What can hang from each mark:
lalu: nakam
povade: dotat ridel
legev: povade
kufut: bezu povade
dadok: lalu povade
nakam: bezu povade
bezu: legev ridel
dotat: bezu

Known rows, with every way that one mark hangs from another:
kufut[bezu[legev ridel] povade[dotat]]: [-15   0  11   4  -6  10   2   8  20   4  -1 -15  -2  20 -15 -10 -22  29
  10 -53  18 -39   1   8 -16   6  -5   5  -6  -2   5  18  -3  27 -25  -8
 -16 -62   5  32 -18  10  -8 -17  -3 -15  22   6 -38  16  -1 -13   1  -2
  -8  21   8  -2  -1  -5  31 -12 -18]
lalu[nakam[povade]]: [ -3  -4  -2 -15 -14   9  22 -10   5  11  17  -8  -5   8 -18   9  14  12
  17  -9  12  -9   1   0 -14   3   6   0  -4 -15  -8   6   8  -8 -20 -16
 -20 -20 -17  17  -7  15  -5 -12   2 -20   2   5 -40  11  -7  -4  -5  -8
  -4  16   2 -16 -15   5  22  -4  -1]
kufut[bezu[legev ridel] povade]: [-17  -9   7  -1   2   9   5   6  19   1   2 -24  -4  22 -16 -10 -30  31
  14 -47  15 -30   3  15 -18  -1  -1   2  -5   0   0  21   0  16 -27 -14
 -16 -54   1  27 -10   4 -13  -8 -10 -23  16   8 -32  17  -1 -20   3  -9
  -4  22   9   0   3  -6  33  -9 -15]
dadok[lalu povade[dotat ridel]]: [-11 -18   6  -7 -15  17   0   6  13  27  -4  10  -6   7  -5  11   3  17
 -11 -18  15 -28   8 -31 -16   5  -9  20 -10 -14   1  11 -11 -29  16 -10
 -15 -36  -7  10   7  17  10 -27  10 -25  11   4 -40  18  -8   0  -8  18
  -1   6  -5  -2 -18 -11   0  -7 -26]
dotat[bezu[legev[povade]]]: [-10 -19   2 -11 -15  14  20  -1   9   3  18 -22   3   6 -13  -5  -9  19
  10 -41  13 -19   4   0 -13  -7   2   5  -4 -13  -7  12   7   7 -17 -10
  -6 -44   7  10 -10  16  -3 -27  -1 -21  13  13 -10  14  -6 -18  -6  -3
   3  13  13   4 -16  -4  13 -18  -9]
povade[dotat[bezu[legev]] ridel]: [ -7   4  18  -4 -32  12  10  -6  13   9   9  -2   0   9 -12  -5   3  18
   7 -59  14 -30   1 -13 -16  -7 -13  12  -6 -17  -2   6  -8  24  -2  -1
  -1 -59   4  24  -6  28   6 -35   1 -10  24   2 -34   4  -3   1 -18   8
  -9  11   4  -2 -12  -2  16 -19 -10]
lalu[nakam[bezu[legev ridel] povade]]: [ -6   6  -9  -2  -7  13  20  -6  12   8  12 -21  -5   6 -22  -2   4  32
  28 -28  18 -21   4  20 -18  -8   4  -3   3 -17  -8   7  19  23 -32 -20
 -12 -12 -13  30  15  12  -2 -18  10 -27   4   7 -52  11  -3  -3  -7  -2
  -1  21   6  -8 -10   2  20 -13 -13]
dotat[bezu[legev[povade] ridel]]: [ -9 -12  -4  -1 -13  16  16   0  10   1  14 -27   2  10 -14  -9 -23  34
  13 -53  16 -21   2  10 -14 -11   0   5  -2 -13  -7  16   4  14 -26 -15
  -4 -39   9  13  -9  18  -8 -32  -1 -28  16  12 -15  17  -5 -22  -7  -4
   4   9  12   7 -13  -7  14 -19 -13]
kufut[bezu[legev] povade[dotat ridel]]: [-12   3  22 -11 -12   8   2   6  20   6   2  -2  -5  21 -13  -8  -8  21
   4 -55  16 -38   1  -7 -17   4  -9  11 -11  -4   5  12  -8  32 -17   3
 -13 -75   3  30 -12  12  -1 -16  -4 -11  24   5 -36  11  -4  -6  -5   4
 -10  25   5  -8   0  -3  35 -10 -19]
lalu[nakam[bezu povade[dotat ridel]]]: [ -4  20   3 -18 -21  10  18  -7  10  19  11   8  -2   5 -17  10  30  17
  18 -24  18 -24   3  -8 -17  -3  -3   7  -6 -21  -3   0   8  31 -21  -4
 -14 -31 -18  25   5  19  10 -21  11 -15   5   1 -59   4  -6   8 -13   5
  -1  17  -2 -21 -10   5  20  -9 -15]
nakam[povade[dotat]]: [ -6  -6   7 -15 -19   8  17  -5  10  24  15   8   5   4 -11  10  12  15
  14 -15  15 -18  -2   0 -13   7   5   9  -6 -12  -5   9   7  -7  -5 -11
 -16 -37  -5  15  -9  15   3 -18  -2   2   5   7 -45   6 -10  -1  -5  -5
   0  13   0  -4 -15   6  18 -12  -1]
bezu[legev[povade]]: [ -2 -29   8 -11  -3  14  21  -2   8   6  20 -22  -3   4 -15  -9 -18  20
   8 -23  16 -16   1   0 -14  -5   6   2  -5  -7 -10  11  13  -4 -12 -15
 -10 -36  -1  10  -5  17  -5 -24  -2 -16  13  16 -10  17 -11 -14   3  -4
   2  15  11  11 -14   0  19 -16  -4]
kufut[bezu]: [-15 -16  10 -14  -6   6  13  -4  13   9   5 -10   1  10 -15   7  -1   7
  14 -21   8 -22   6   1 -15   2   3   4  -9  -2   0  11   4  -7  -3 -15
 -20 -41  -3  16 -12   5  -6 -12  -1  -8   6   5 -32   8  -4  -8   0  -6
   2  13   6  -3  -3  -2  24  -9  -4]
nakam[povade[ridel]]: [ -7  -5   9 -23 -17   6  15  -7  10  19  14   7   1  10 -10   6   7  21
  15 -21  12  -9  -1   1 -18  -8   4  12  -9 -11  -9   8   2  -3  -8 -10
 -12 -38 -13  15   7  13   1 -15  -8  -6   7   8 -42   6 -11  -4  -9  -8
  -1  14  -1  -3  -6   6  26  -8 -12]
dadok[lalu[nakam[bezu[legev ridel]]]]: [-12  -9  -5   9   2  16  13   0  12   5   7 -27  -8   2 -21   3  -4  27
  14 -22  15 -29  11  -3 -17  -6  -3   2   3 -11  -3   9  12   4 -15 -20
 -14 -10 -11  23  14  17   0 -21  23 -37   5  -1 -35  15   1  -6  -4   5
   0  12   4  -4  -9 -10   8 -15 -11]
nakam[bezu povade]: [-14  -6  -1 -20  -8   8  21  -1   9  23  13   1  10  -1 -13  16  16  17
  28  -7  14 -17   4  13 -18  -8  11   6  -4 -10  -8   8  20   6  -9 -14
 -14 -28 -11  12  14   4   5  -9   3  -3  -8  10 -49   3  -8  -2  -3 -10
  11  14   3  -1  -5   3  15 -13  -8]
lalu[nakam[bezu[legev] povade[ridel]]]: [ -4  10   0 -13 -12  11  21  -7  11  13  12 -10  -8   6 -19  -1  14  25
  22 -30  17 -20   5   6 -19 -12   1   1  -3 -19  -8   1  14  28 -24  -9
 -10 -25 -17  30  18  15   5 -17   8 -19   6   7 -52   7  -6   3 -13   2
  -5  25   3 -14  -7   5  23 -12 -18]
lalu[nakam[bezu povade[ridel]]]: [ -6  11   1 -23 -16   8  20  -8   9  15  12   0  -4   6 -17  12  24  19
  22 -20  16 -16   4  -1 -19 -11   1   4  -7 -19  -7   2  12  21 -25  -9
 -14 -24 -21  23  11  15   6 -15   6 -17   0   2 -54   5  -7   4 -11  -1
   1  18  -2 -19  -4   4  22  -7 -16]
povade[dotat]: [ -6  -9  15  -7 -19   7  13  -8   7  15  10   0   3   3 -12  10   6   7
  11 -17  13 -21   2 -12 -14   9  -2   8  -7  -9  -4   9   3 -11   8 -11
 -14 -41  -8  14 -18  25   1 -23   5  -5  13   3 -31   6  -7   0  -2  -2
  -2   7   2  -2 -14   0  15 -12   8]
nakam[povade[dotat ridel]]: [ -4   4  14 -20 -25   7  13  -8  11  24  12  17   1   8 -10   6  14  19
  11 -28  16 -19  -3  -5 -16  -1   0  14 -10 -15  -5   6  -1   5  -7  -3
 -11 -48 -11  19   2  17   5 -22  -3   0  11   6 -47   5 -11   3 -10   0
  -3  14  -3  -8 -11   6  23 -11 -12]

Rows:
[  0 -13   6   4  -9  16  15  -1  12   7  15 -20  -3   8 -16 -11 -23  36
   5 -41  21 -25  -1   6 -14  -2   0   3  -3 -11  -7  14   9  12 -22 -16
  -8 -38   1  16 -11  24  -5 -35   2 -17  22  13 -16  19  -8 -13   0   2
   0  11   8   8 -16  -2  20 -19  -8] : bezu[legev[povade[dotat]] ridel]
[ -8  -3   2 -12 -23  15  15   0   7  11  15  -7   6   9 -11   3  -4  22
   6 -45  17 -25  -1  -5 -11   0  -3  11  -9 -14  -4  16   1  14 -23  -8
 -11 -46   4   5 -25  24  -4 -36   1 -19  14   7 -17  15  -7 -14  -3  -1
   7   3   6  -3 -19  -6  12 -17 -11] : legev[povade[dotat[bezu[ridel]]]]
[ -9   3  -2   1 -26  15  14  -2  15  16   9  -5   6   9 -12  -4   0  31
  19 -47  17 -27  -1  16 -14   0   0   7  -1 -18  -4  12   3  19 -21 -11
  -6 -43   7  21   0  16   0 -26   0  -9  13   9 -46   9  -4  -7 -14  -2
  -5  15   6   2 -17   1  16 -19 -10] : nakam[povade[dotat[bezu[legev ridel]]]]
[-18  -4  17 -24  -7   3   2   2  15   6   3   0  -1  21 -11   4  -5  17
   9 -37  11 -24   2  -9 -18  -2  -4  13 -15  -3   2  15  -8  12 -19  -2
 -19 -67  -5  19 -14   4  -6  -5 -14 -19  12   4 -31  11  -5 -13  -1  -7
   0  18   2 -12   8  -4  36  -3 -19] : kufut[bezu povade[ridel]]
[ -1  -5  17 -23 -19  11  15  -3   7  16  17   7   0   7 -10   2   2  18
  -3 -33  18 -21  -1 -21 -14  -3  -3  13 -14 -14  -6   9   0  10 -11  -2
 -12 -51  -6   7 -15  26   2 -33   0 -12  17   7 -19  13 -12  -4  -3   4
   4   8   1  -5 -13  -1  21 -12 -12] : legev[povade[dotat ridel]]
[ -2  17   3 -10 -19  13  18  -5  13  17  12  -2  -7   5 -19  -3  21  23
  19 -35  20 -28   3  -1 -19  -3  -4   2  -3 -21  -4  -1  12  35 -23  -4
 -10 -32 -12  32  13  21  10 -23  13 -15  11   5 -55   5  -5   9 -13   8
  -6  25   2 -16 -13   6  21 -13 -18] : lalu[nakam[bezu[legev] povade[dotat ridel]]]
[-13 -27   0  -3 -10  17   3   7  11  27  -4   1  -2   3  -6  14   1  11
  -9  -6  13 -27   7 -22 -14  12  -3  15  -6 -12   1  14  -5 -40  15 -16
 -19 -26  -3   8   0  14   6 -23  13 -21   3   6 -31  19  -6  -4  -2  13
   2   7  -1   1 -24 -11  -5  -8 -17] : dadok[lalu povade[dotat]]
[ -6  10  -4 -12 -31  11  21  -7   7  14  12   1   1   8 -15   8  27  11
  16 -28  14 -22   1  -5 -11   7  -1   5  -4 -21  -2   6   1  10 -22  -8
 -17 -32  -5  22 -17  22   0 -21   8 -19   6   3 -48   7  -4  -1 -13   0
  -6  14   2 -20 -23   3  17  -8  -4] : lalu[nakam[povade[dotat[bezu]]]]
[ -6   1  12 -24 -29  13  14  -1   8  12  15   8   4   9  -8   3   7  18
  -1 -49  16 -25   0 -21 -13  -6  -7  17 -13 -16  -3  10  -4  20 -17   1
  -8 -60   1   6 -18  26   4 -36  -1 -16  16   7 -18  12 -10  -8 -11   6
   4   7   3  -9 -14  -4  15 -14 -16] : legev[povade[dotat[bezu] ridel]]
[-12  -9  -2 -10  -4  11  23   0  13  20  15 -10   4  -1 -15   4   6  25
  27 -15  16 -20   3  18 -19 -11  11   3   0  -9  -9   7  23  16 -11 -15
  -8 -27  -6  21  22   4   6 -12   5  -3  -3  13 -48   4  -7  -3  -5  -7
   5  21   7   7  -7   4  17 -18 -10] : nakam[bezu[legev] povade]
[-12   3   7   1 -28  11   9  -5   9  10   5  -7   7  10 -11   8   0  18
  14 -43  13 -28   2  -3 -14   3  -8  10  -4 -16  -1  14  -3   8 -10 -12
  -9 -47   2  16 -22  26  -1 -31   3 -17  15   1 -35   6  -2  -8 -10  -3
  -1   2   4  -3 -13  -5  12 -17   1] : povade[dotat[bezu[ridel]]]
[-12   6  19 -10 -28  10   4   3  12   7   6  -1   1  16  -8  -3  -4  22
   7 -56  16 -28   0 -15 -16  -4 -12  16  -8 -13  -1  11 -10  26 -13   5
  -6 -76   1  22 -16  25   3 -22  -5 -19  21   3 -29   8  -5  -8 -12   0
  -9  17   4  -7  -6  -4  25 -13 -15] : kufut[povade[dotat[bezu[legev]] ridel]]
[ -8 -11   6 -15 -19  14  16  -2   9   4  16 -16   1   9 -10  -9  -8  24
   7 -54  14 -20   2  -7 -14 -14  -2  10  -8 -14  -8  10   2  14 -17  -4
  -3 -51   6  11  -4  18  -1 -31  -4 -20  17  12 -13  12  -7 -15 -12   0
   0  13   9   3 -13  -3  18 -18 -18] : dotat[bezu[legev[povade[ridel]]]]
[ -9   1   6  10 -25  14  11  -4  13   6   6 -16   2   9 -14  -5  -9  25
  15 -55  14 -32   2   2 -14  -1  -9   6   0 -16  -2  12  -1  14  -9 -12
  -4 -47   7  22 -13  25  -1 -34   5 -15  21   3 -31   8  -1  -7 -12   1
  -6   7   8   4 -16  -4  11 -21  -3] : povade[dotat[bezu[legev ridel]]]
[-17 -15  13 -11   1   7   9   7  17   2   6 -19  -2  16 -15  -5 -19  17
  12 -35  12 -27   4   3 -17   1   2   3  -8   2   2  16   2   9 -18  -8
 -18 -60   2  24 -11   3  -8  -5  -7 -16  13   9 -26  15  -3 -17   3  -7
  -5  25  10  -1   0  -4  33  -8 -12] : kufut[bezu[legev] povade]
[-15   4  10   3 -20  12   4   5  11   2   6 -12   4  15 -11  -2 -16  29
  12 -52  16 -30  -1   0 -15   2  -7  10  -3 -11  -2  18  -5  15 -21  -7
  -9 -63   5  22 -24  22  -4 -22  -3 -27  18   4 -29  12  -3 -16  -6  -6
  -8  14   7  -1  -8  -6  20 -15  -8] : kufut[povade[dotat[bezu[legev ridel]]]]
[ -8  -8   0 -14 -11  11  15  -5  12  16  10  -1  -9   6 -15   8  12  18
   3 -15  13 -17   4 -16 -15  -3  -1  10  -6 -13  -3   7  -2 -11 -14 -11
 -20 -20 -16  17  10  15  -1 -16  10 -32   4   0 -39  15  -5  -3  -8   4
  -4  15  -4 -15 -11  -3  17  -5 -15] : dadok[lalu[nakam[povade[ridel]]]]
[ -1  -1   3 -15  -7  13  21  -5   8   4  16 -20  -8   4 -21  -3   3  23
  15 -33  18 -21   7  -6 -17 -13  -2   1  -5 -17  -8   3  16  28 -25  -8
  -9 -26 -14  21   7  22   3 -26  10 -30  10   8 -27  12  -7  -2  -6   6
   1  18   8 -11 -10  -1  21 -12 -14] : lalu[nakam[bezu[legev[povade[ridel]]]]]
[-15  -7  19 -15  -4   6   3   5  18   4   4 -11  -6  20 -12 -12 -17  23
   7 -49  13 -27   2  -1 -19  -5  -4   8 -12  -2   1  14  -5  19 -18  -2
 -14 -67  -1  26  -5   6  -6  -9 -13 -17  18   7 -30  13  -5 -13  -3  -3
  -9  25   6  -4   6  -4  37  -7 -20] : kufut[bezu[legev] povade[ridel]]
[-16 -18 -13  -8  -2  17  10   6   8  19  -3 -13  -6   1 -12  18   9  13
   5   3  14 -21  14 -21 -17   3   0   8  -3 -16  -1  10   7 -25   1 -20
 -21  -6 -14  11  10   9   7 -16  22 -38  -6   4 -38  19  -4  -6  -2  12
   5  12   0 -11 -18 -13  -4  -4 -23] : dadok[lalu[nakam[bezu]] povade]
[ -6  17  -7  -4 -28  13  16  -8   9  11   9  -4   0  11 -16   4  15  23
  17 -37  15 -23  -1   4 -12   4  -3   5  -3 -23  -2  10   0  15 -31 -12
 -15 -29  -6  24 -15  23  -3 -25   7 -25  10   2 -49  10  -2  -4 -13  -2
  -5  12   1 -20 -20   0  18  -9  -7] : lalu[nakam[povade[dotat[bezu[ridel]]]]]
[ -9   2  24 -18 -20   5   3   0   8  11   7   9  -1  15  -8   8  -1  15
   5 -31  15 -22  -3 -22 -16   3  -8  16 -13  -8  -2  12  -8   9  -5   2
 -13 -66 -11  14 -21  24   1 -16  -6 -16  17   1 -30   9  -9  -6  -3  -3
  -6  12  -1  -8  -1  -3  28  -7  -7] : kufut[povade[dotat ridel]]
[ -2  15   4  -8 -31  13  17  -7  14  11  10  -1  -6  10 -15  -4  17  21
  12 -50  17 -24   0  -6 -15  -2  -7   6  -4 -25  -3   3  -3  24 -25  -1
 -10 -43  -3  31  -3  24   4 -28   5 -19  17   3 -48   8  -4   2 -20   6
 -13  21   3 -19 -20   4  22 -11 -15] : lalu[nakam[povade[dotat[bezu[legev]] ridel]]]
